Every row comes from one small tree of marks. Brackets hold a mark, then the marks that hang from it, in the order of their numbers. Every link used is in the known rows. Which tree was each row made from?
In the rows, 128 means zero.
Known rows
[J_818 J_31]: [ 98 109 144 122 140  87 139 134 102 109 134 129 153 146 191  98]
[J_755 [J_176 J_454 [J_968 J_532]]]: [109 142 147 171 167  73 147 133 117 132 141 136 103 133 173 124]
[J_818 [J_31 [J_755 J_532]]]: [ 82 109 167 131 128  84 149 124  85 132 135 114 152 132 219  57]
[J_968 [J_176 J_454]]: [100 137 139 142 162  82 135 158 121 123 151 131 130 161 180 137]
[J_755 [J_176 [J_968 J_532]]]: [116 129 150 173 146  76 143 129 119 145 124 124 122 135 169 102]
[J_176 [J_968 J_532]]: [115 114 139 156 142  70 135 140 130 133 135 136 122 144 179 100]
[J_720 [J_818 [J_31 [J_755 [J_176 J_454] J_532]]]]: [ 70 156 162 143 151  91 154 119  65 112 148  92 115 126 226 101]
[J_532 J_755 [J_968 J_176]]: [100 118 129 126 141  89 123 154 128 149 113 125 151 180 200 126]
[J_968 [J_532 J_755]]: [ 93 136 126 141 145  94 131 149  98 158 110 129 148 154 194  87]
[J_818 [J_31 [J_755 [J_176 J_454] J_532]]]: [ 76 137 174 146 149  86 161 116  70 130 140 117 134 121 214  81]
[J_454 J_176]: [109 121 142 139 148  80 146 134 110 130 142 128 166 170 184 121]
[J_755 J_176]: [118 128 158 155 142  92 159 134 113 129 119 114 148 148 182 100]
[J_176 J_454 [J_968 [J_532 J_755]]]: [100 139 127 142 171  74 132 146 109 140 131 141 110 149 187 112]
[J_720 [J_818 [J_31 J_755]]]: [ 80 109 146 122 134  99 118 131  93  96 145  97 140 144 217 100]
[J_968 J_176 J_532]: [ 90 134 137 159 141  86 120 155 115 156 134 128 140 153 175 114]
[J_31 [J_755 J_176 J_532] J_818]: [ 98 122 182 168 124  98 166 121 105 163 129  96 141 131 225  53]
[J_532 J_755 [J_968 [J_176 J_454]]]: [ 92 129 123 123 161  85 126 158 123 137 127 135 132 181 200 151]

Which tree is each row?
[ 84 145 133 157 162  81 122 158 113 145 149 137 121 151 179 137]	[J_968 [J_176 J_454] J_532]
[ 85 163 135 157 167  96 143 142  85 156 117 127 128 141 188 110]	[J_968 [J_532 [J_755 [J_176 J_454]]]]
[ 93 150 140 160 147  99 141 137  88 169  99 117 147 144 187  87]	[J_968 [J_532 [J_755 J_176]]]
[102 154 142 141 170  96 156 141  92 135 115 120 135 152 191 110]	[J_532 [J_755 [J_176 J_454]]]
[ 98 135 126 145 159  72 126 129  99 163 129 137 149 165 180 113]	[J_454 [J_176 [J_968 [J_532 J_755]]]]
[ 84 104 167 159 138  84 121 112  93 137 134 123 132 119 184  84]	[J_818 [J_31 [J_755 [J_176 [J_968 J_532]]]]]
[ 86 117 158 144 142  74 141 144 124 140 147 124 121 160 221 119]	[J_31 [J_755 [J_532 [J_968 [J_176 J_454]]]]]
[100 103 174 161 132 108 142 127 119 145 133  99 146 139 211  75]	[J_31 [J_755 J_176] J_818]
[ 90 129 177 148 155  71 159 109  84 125 146 120 117 119 205  85]	[J_818 [J_31 [J_755 [J_176 J_454 J_968] J_532]]]
[121 135 150 147 152  86 151 130 109 143 107 114 140 152 180  91]	[J_532 [J_755 [J_176 J_968]]]
[ 79 116 168 140 143  80 158 114  93 122 135 125 125 133 225 105]	[J_818 [J_31 [J_755 [J_176 J_454] [J_532 J_968]]]]
[122 153 163 163 159  63 184 126 109 133 137 125 106 136 188 104]	[J_755 [J_176 J_454 J_968] J_532]
[ 82 110 160 149 138  81 137 142 132 151 156 118 115 157 236 114]	[J_31 [J_755 [J_532 [J_968 [J_176 J_454]]]] J_818]
[ 92 116 164 176 157  88 130 124 120 147 153 121 100 125 201  98]	[J_31 [J_755 [J_176 J_454 [J_968 J_532]]] J_818]
[101 137 142 143 147  66 154 150 130 138 142 134 117 167 205 139]	[J_755 [J_532 [J_968 [J_176 J_454]]]]
[ 80 123 157 138 137 103 130 120  82 106 135  89 141 135 209  99]	[J_720 [J_818 [J_31 [J_755 J_176]]]]
[111 139 156 155 147  71 183 130 117 130 127 127 115 151 209 121]	[J_755 [J_176 J_454] [J_532 J_968]]
[ 97 122 168 154 157  97 146 132 108 119 139 114 131 140 198 105]	[J_31 [J_755 [J_176 J_454]]]
[ 81 147 127 147 148  93 114 156  99 177 116 124 149 158 184 105]	[J_968 J_176 [J_532 J_755]]
[107 128 130 145 150  78 129 142 113 156 117 132 131 151 186  89]	[J_176 [J_968 [J_532 J_755]]]
[104 132 139 137 161  90 155 139 113 128 113 128 129 165 204 134]	[J_532 [J_755 [J_176 J_454]] J_968]
